Known rows, with every way that one mark hangs from another:
z160[z39 z67 z973[z360]]: 18 127 -18 -98 212 377 -157 -39 152 16 -37 429 -153 211 236 287 34 -8
 -337 219 -145
z63[z39 z973[z84]]: 139 -44 -20 27 207 -16 98 -109 172 -53 -216 -89 47 144 45 -111 105 155
 -427 319 -175
z360[z973[z63 z84]]: 131 -135 -207 -78 188 39 70 137 246 -80 -97 -120 -8 128 158 98 12 81
 -215 156 -176
z160[z39[z63[z973[z84 z360]]] z67]: 62 92 83 -44 234 223 -32 36 198 26 -75 164 -19 201 248 168 87 -48 -350
 215 -152
z39[z63 z160[z973]]: 162 19 37 -48 141 185 112 -30 168 -55 -65 -58 13 205 199 -29 89 -72 -265
 163 -146
z67[z160[z973[z63 z84 z360]]]: 50 -27 15 -74 130 171 57 42 243 -74 -86 52 -206 219 228 57 121 6 -197
 108 -125
z84[z39[z160[z67]] z973[z63 z360]]: 40 28 135 -179 192 145 -7 -177 121 -70 -74 -202 -23 357 273 629 38 -81
 -153 170 -105
z39[z63 z160]: 151 22 62 -10 147 99 162 -50 186 -43 -76 -263 -6 183 178 -163 130 -41
 -241 146 -144
z67[z160[z973[z63 z84[z39]]]]: 40 -15 -4 -76 112 205 22 120 93 -86 -59 -26 -159 198 193 152 93 -1 -195
 118 -122
z63[z39]: 69 7 -77 23 152 52 19 -53 116 -42 -132 -157 -104 99 -1 -219 70 169 -322
 209 -140
z360[z973[z63[z39] z84]]: 139 -129 -194 -64 204 4 87 119 267 -61 -128 -129 9 140 149 41 2 110 -255
 193 -174
z67[z160[z973]]: 27 20 -97 -33 70 239 7 64 56 -106 -60 71 -167 121 60 4 138 62 -220 70
 -123
z160[z39 z67 z973[z84 z360]]: 24 107 58 -109 262 353 -103 -23 171 2 -46 334 -138 230 343 315 41 -38
 -337 236 -175
z160[z39[z63] z973]: 82 -2 -30 -97 108 285 -109 147 91 -42 -20 238 -72 153 227 111 -55 9 -292
 167 -149
z84[z973[z63 z360]]: 45 -80 -2 -140 136 28 -75 -83 246 -106 -91 -55 -140 236 175 292 35 15
 -151 107 -118
z973[z63]: 99 -53 -87 -43 133 34 -62 64 197 -10 -68 -113 -209 166 102 -58 47 37
 -217 198 -113
z84[z973]: 19 -35 -85 -92 101 97 -90 -40 0 -165 -60 -118 -72 113 40 251 63 64 -183
 72 -145
z84[z39[z160[z67]] z973]: 13 74 52 -129 158 215 -22 -133 -127 -133 -46 -268 45 231 138 581 67 -27
 -184 136 -131
z67[z160]: 15 20 -71 3 78 155 57 42 72 -94 -72 -135 -188 99 38 -129 178 92 -195 53
 -120
z973[z63 z84[z39[z160]] z360]: 99 -59 209 -119 255 36 149 -133 373 -1 -114 -326 -141 350 436 181 40 -46
 -179 247 -144
z67[z160[z39 z973[z63 z360]]]: 43 -2 -8 -83 94 221 -19 80 209 -31 -61 152 -237 223 232 37 72 39 -217
 128 -111
z160[z39]: 43 18 -68 -32 118 166 -71 41 44 -32 -41 -77 -173 94 130 -101 25 126 -270
 181 -154

Rows:
55 -23 24 -63 142 148 70 33 259 -60 -108 37 -191 229 223 18 114 26 -227
 134 -124 -> z67[z160[z973[z63[z39] z84 z360]]]
36 -1 85 -81 122 245 65 101 212 -70 -64 90 -139 211 312 55 81 0 -220 82
 -141 -> z67[z160[z39[z63] z973[z84 z360]]]
55 -31 125 -181 154 99 22 -172 129 -94 -82 -274 -31 343 274 541 6 -37
 -131 158 -110 -> z84[z39[z160] z973[z63 z360]]
107 126 -52 -23 197 258 21 -142 48 -28 -62 19 -87 180 110 63 167 -26
 -318 233 -151 -> z39[z160[z67 z973]]
58 68 76 -132 272 289 -132 38 262 47 -45 348 -185 293 400 346 11 -88
 -324 283 -153 -> z160[z39 z67 z973[z63 z84 z360]]
149 -56 -240 -45 189 56 58 60 243 -20 -121 -44 9 155 65 43 42 97 -280
 203 -145 -> z360[z973[z63[z39[z160[z67]]]]]
42 -7 183 -171 144 156 87 -159 114 -136 -78 -265 92 308 279 534 15 -60
 -133 76 -124 -> z84[z39[z63 z160] z973[z360]]
42 -22 40 -122 185 250 12 -88 161 -98 -80 69 -77 209 258 287 3 23 -241
 170 -167 -> z160[z973[z84[z39] z360]]
92 -95 120 -89 240 -13 81 -69 452 -9 -121 -167 -218 277 366 8 60 -10
 -195 209 -150 -> z973[z63 z84 z360]
26 20 7 -21 75 182 46 145 105 -58 -49 -75 -154 135 159 -115 116 54 -207
 60 -121 -> z67[z160[z39[z63]]]
10 5 33 -76 124 244 80 -1 137 -107 -81 3 -139 194 208 147 117 33 -195 80
 -136 -> z67[z160[z973[z84[z39] z360]]]
62 96 -67 -98 194 323 -235 133 84 49 -7 383 -179 216 217 295 2 -58 -340
 273 -126 -> z160[z39 z67 z973[z63]]
70 75 -31 -86 237 236 -117 -58 292 36 -98 367 -151 268 171 258 60 -47
 -334 252 -111 -> z160[z67 z973[z63[z39] z360]]
169 65 158 -16 259 114 211 -164 319 -6 -144 -70 97 275 258 57 202 -116
 -340 232 -159 -> z39[z63[z973[z84 z360]] z160[z67]]
20 11 34 -73 122 248 39 48 162 -74 -67 80 -192 190 267 37 98 52 -229 108
 -148 -> z67[z160[z39 z973[z84 z360]]]
27 135 -84 -75 187 385 -202 68 -4 2 -10 372 -133 150 159 272 32 -6 -353
 227 -148 -> z160[z39 z67 z973]
111 -57 17 -27 200 46 109 -191 282 -74 -180 -11 -12 177 142 26 129 92
 -328 236 -176 -> z63[z973[z84 z360]]
135 -109 -141 -100 197 72 118 90 190 -73 -93 -227 43 179 207 222 -2 57
 -204 182 -171 -> z360[z973[z63 z84[z39[z160]]]]
53 26 241 -92 268 152 199 -169 286 -49 -107 -271 -15 288 392 220 91 -55
 -210 164 -167 -> z973[z84[z39[z63 z160[z67]]] z360]
163 -116 -165 -57 213 -1 134 75 269 -53 -134 -189 20 163 177 8 26 95
 -262 214 -177 -> z360[z973[z63[z39[z160]] z84]]
36 -20 41 -92 130 201 57 43 200 -77 -79 14 -173 238 248 164 95 -2 -185
 110 -119 -> z67[z160[z973[z63 z84[z39] z360]]]
31 -36 205 -101 227 129 153 -104 287 -80 -105 -247 -35 247 360 205 32 -7
 -183 125 -166 -> z973[z84[z39[z63]] z360]
135 -39 66 -47 204 -37 95 -175 459 47 -162 -135 -201 302 231 -160 71 58
 -264 268 -109 -> z973[z63[z39[z160]] z360]
154 15 -53 -46 149 149 40 -96 126 -30 -71 -88 -132 207 151 -47 99 2 -273
 247 -142 -> z39[z160[z973[z63]]]
105 6 85 -44 237 112 138 -234 218 -53 -170 -62 45 238 188 207 137 36
 -335 267 -168 -> z63[z973[z84[z39[z160[z67]]] z360]]
87 -17 216 -117 281 66 129 -134 366 15 -109 -273 -136 358 434 244 62 -77
 -198 254 -140 -> z973[z63 z84[z39[z160[z67]]] z360]
23 31 -68 -49 70 270 -28 110 39 -74 -42 110 -189 135 139 4 91 77 -239
 103 -129 -> z67[z160[z39 z973]]
